Known rows, with every way that one mark hangs from another
buso{mupu{dakur{kuro} dolin{veno}}}: [-1.821  1.500  0.590  0.195  0.332  3.802  1.384 -0.518  0.086  1.702
  0.529 -1.572  5.698  0.568 -0.877 -0.268  2.664 -2.728]
dulev{kuro{dakur pemafas}}: [ 2.202  1.882  3.061 -5.502  1.027 -5.041 -4.804 -2.005  4.060 -4.737
  1.032  1.129 -2.233  2.527 -2.222  3.519  0.454  3.844]
kuro{dakur{mupu{buso dolin}} pemafas}: [-1.854 -3.595 -0.615 -1.973 -4.286 -3.438 -0.431 -2.568 -0.586  3.861
 -3.136  1.744 -1.025  2.249  0.874 -1.097 -3.241 -1.260]
dolin{mupu{buso} veno}: [-2.277  1.612  1.550 -0.808  2.907  1.118  1.970  1.796 -5.225 -2.086
  3.117 -5.464  5.245  2.387  1.521 -1.712  0.829  0.673]
dulev{kuro}: [ 3.951  3.741  2.769 -2.093  4.423 -1.311 -3.126  0.510  1.352 -6.664
  6.971 -0.957 -1.949 -1.107 -1.634  1.220  2.296  4.155]
dulev{kuro{dakur{mupu} pemafas}}: [ 1.684  2.143 -0.663 -6.002  0.637 -3.755 -2.935 -1.338  0.973 -3.665
  0.167  2.602 -1.322  1.310 -1.325 -0.088  1.452  6.131]
dakur{kuro{pemafas} mupu{buso dolin{veno}}}: [-3.664 -5.388 -2.082  0.341  1.260  1.810  3.787 -0.260 -2.655  6.332
  0.254 -2.457 -2.860  2.294  4.120  0.459 -0.730 -0.541]
mupu{buso dakur}: [ 1.238  0.929 -0.188  2.248 -2.637  0.926 -0.854  0.801  1.239  0.374
 -1.080 -0.914  0.289 -2.277 -3.242 -0.287 -1.110 -3.217]
veno{dolin}: [ 1.770  1.220  1.688  2.945  0.699 -3.131  3.027  1.185 -3.921 -6.903
  0.880 -2.077 -0.583 -1.020 -0.062  0.397 -0.469 -1.975]
dolin{mupu{buso dakur{kuro}} veno}: [-2.701  1.186 -1.882  1.247  1.840  4.488  1.572  2.865 -1.566  1.850
 -2.439 -2.860  5.255  0.734 -0.342 -0.673  2.194 -0.543]
mupu{buso dakur{kuro}}: [ 1.219 -0.027 -1.377  3.610 -1.442  3.133 -0.649  1.810  2.432  2.120
 -1.666  0.121 -0.624 -3.296 -3.340  0.561 -0.899 -1.850]
dulev{kuro{dakur{mupu}}}: [ 3.538  4.728 -1.575 -4.698  2.711 -2.628 -3.727  0.236 -0.271 -5.344
  1.381  1.751 -0.114 -2.482 -3.417 -2.263  4.252  6.205]
dulev{kuro{pemafas}}: [ 2.058  1.003  4.017 -3.329  2.380 -2.704 -2.435 -1.206  2.287 -4.771
  5.807 -0.378 -3.566  2.655  0.052  3.229 -0.414  4.054]
kuro{dakur pemafas}: [ 0.556  0.227  4.406 -4.212 -2.238 -5.960 -2.415 -2.160  1.194 -6.803
 -0.789  1.037 -1.014  1.768 -3.016  2.662 -2.533  0.891]
buso{mupu{dakur{kuro}}}: [ 1.677  4.520  0.978  0.345 -1.889  3.854  0.596 -0.077 -0.660 -2.581
  2.648  1.040  5.362 -2.434 -3.252 -2.159  0.203  2.738]
mupu{buso dolin}: [ 0.377 -2.451  3.206  3.627 -0.674 -0.314  0.138 -0.857  0.934  2.705
  4.141 -2.106 -1.544  0.097  0.884 -0.042 -2.599 -4.557]
pemafas{kuro{dakur{mupu{buso dolin{veno}}}}}: [-1.083  0.546 -2.006 -1.497  4.033 -0.475 -0.297  1.342 -2.433 -0.198
 -2.039 -0.654  0.837 -1.674  4.439 -1.329  4.530 -1.987]
pemafas{kuro}: [ 2.664  3.247  3.555  0.339  4.752 -0.469 -0.519  1.770 -1.286 -8.705
  5.422  0.224 -1.228 -2.992  2.655  0.935  1.500  1.734]

Rows
[ 0.093 -1.619 -1.307  2.157 -0.882  0.651  2.035 -0.134 -3.341  3.547
  2.996 -0.840 -0.842 -1.750  1.941 -4.295 -1.043 -0.984]  dakur{mupu{buso dolin}}
[-1.770 -2.790 -3.209  1.742  3.231  3.050  2.952  1.193 -3.437  4.998
  1.337 -3.130 -1.416 -1.396  2.096 -1.428  1.912 -0.643]  dakur{kuro mupu{buso dolin{veno}}}
[-0.582 -2.341 -0.340  2.489 -3.440  1.995 -0.094  0.080  3.512  3.416
 -2.646  0.851 -2.109  0.078 -1.689  2.696 -3.155 -1.721]  mupu{buso dakur{kuro{pemafas}}}
[ 1.231  0.747 -1.646 -4.700 -0.486 -2.809 -2.830 -1.677  0.770  0.404
 -0.325  1.795 -1.484  2.189 -0.684 -0.549  0.327  4.903]  dulev{kuro{dakur{mupu{buso}} pemafas}}
[ 0.296 -0.589 -1.768 -0.249 -1.999 -1.905 -0.658 -0.848 -1.311  2.146
 -1.685  0.745  0.793 -1.940 -1.368 -3.493 -0.119 -1.111]  kuro{dakur{mupu{buso dolin}}}
[-2.642 -3.342 -1.564  3.283  1.258  3.217  0.298  0.963  3.485  6.544
 -3.423 -3.165 -0.747 -0.321 -0.666  2.316  2.072 -7.683]  mupu{buso dakur{kuro} dolin{veno}}
[ 2.355  4.185 -0.685 -2.317  3.170 -1.660 -1.401  1.504 -2.989 -7.666
 -0.160  2.928  0.511 -4.618  1.120 -2.336  3.598  4.008]  pemafas{kuro{dakur{mupu}}}
[ 0.145 -1.459 -1.049 -3.045 -0.741 -2.653 -2.841 -2.604  2.691  4.410
 -0.741  2.033 -2.238  3.051  1.020 -0.296 -0.013  1.771]  dulev{kuro{dakur{mupu{buso dolin}} pemafas}}
[-2.184 -5.483  0.223  4.431 -3.951  2.566  0.090 -1.346  6.107  8.766
 -3.230  1.017 -3.055  1.450  0.396  2.897 -3.626 -6.473]  mupu{buso dakur{kuro{pemafas}} dolin}
[-1.894 -0.308 -1.022  4.487 -2.771  0.852  4.209  1.315 -1.101 -0.277
 -5.101  1.908  2.866  2.290  1.478  0.855 -2.258 -1.342]  veno{dolin{mupu{dakur{kuro{pemafas}}}}}
[ 0.892  0.930 -1.423  0.865  1.275 -0.248 -0.970  0.513 -0.826  0.288
 -1.288  2.302  0.097 -2.633  3.830 -2.663  1.852 -0.630]  pemafas{kuro{dakur{mupu{buso dolin}}}}
[ 0.186 -0.809  1.004  0.605 -1.471  0.672 -0.450  0.327  3.391 -2.606
 -1.675  1.969 -2.018 -0.710 -3.121  3.401 -1.681 -0.353]  mupu{dakur{kuro{pemafas}}}
[-3.212 -0.770  1.443 -1.094 -1.403  2.912  1.998 -1.953  0.557  2.839
 -0.159 -1.349  4.254  3.098  0.904  1.307  0.629 -3.061]  buso{mupu{dakur{kuro{pemafas}} dolin{veno}}}
[-0.268 -2.519 -2.013  0.471 -1.170  1.395  2.945  0.288 -3.293  2.372
  1.943  0.573 -2.736 -0.150  1.761 -1.261 -3.277  4.664]  dakur{kuro{pemafas} mupu{buso}}
[-2.285 -1.847 -2.473  5.963 -4.206  2.147  4.631  1.181 -1.012  4.491
 -5.897  1.170  2.781  2.861  2.478  0.294 -3.679 -2.443]  veno{dolin{mupu{buso dakur{kuro{pemafas}}}}}
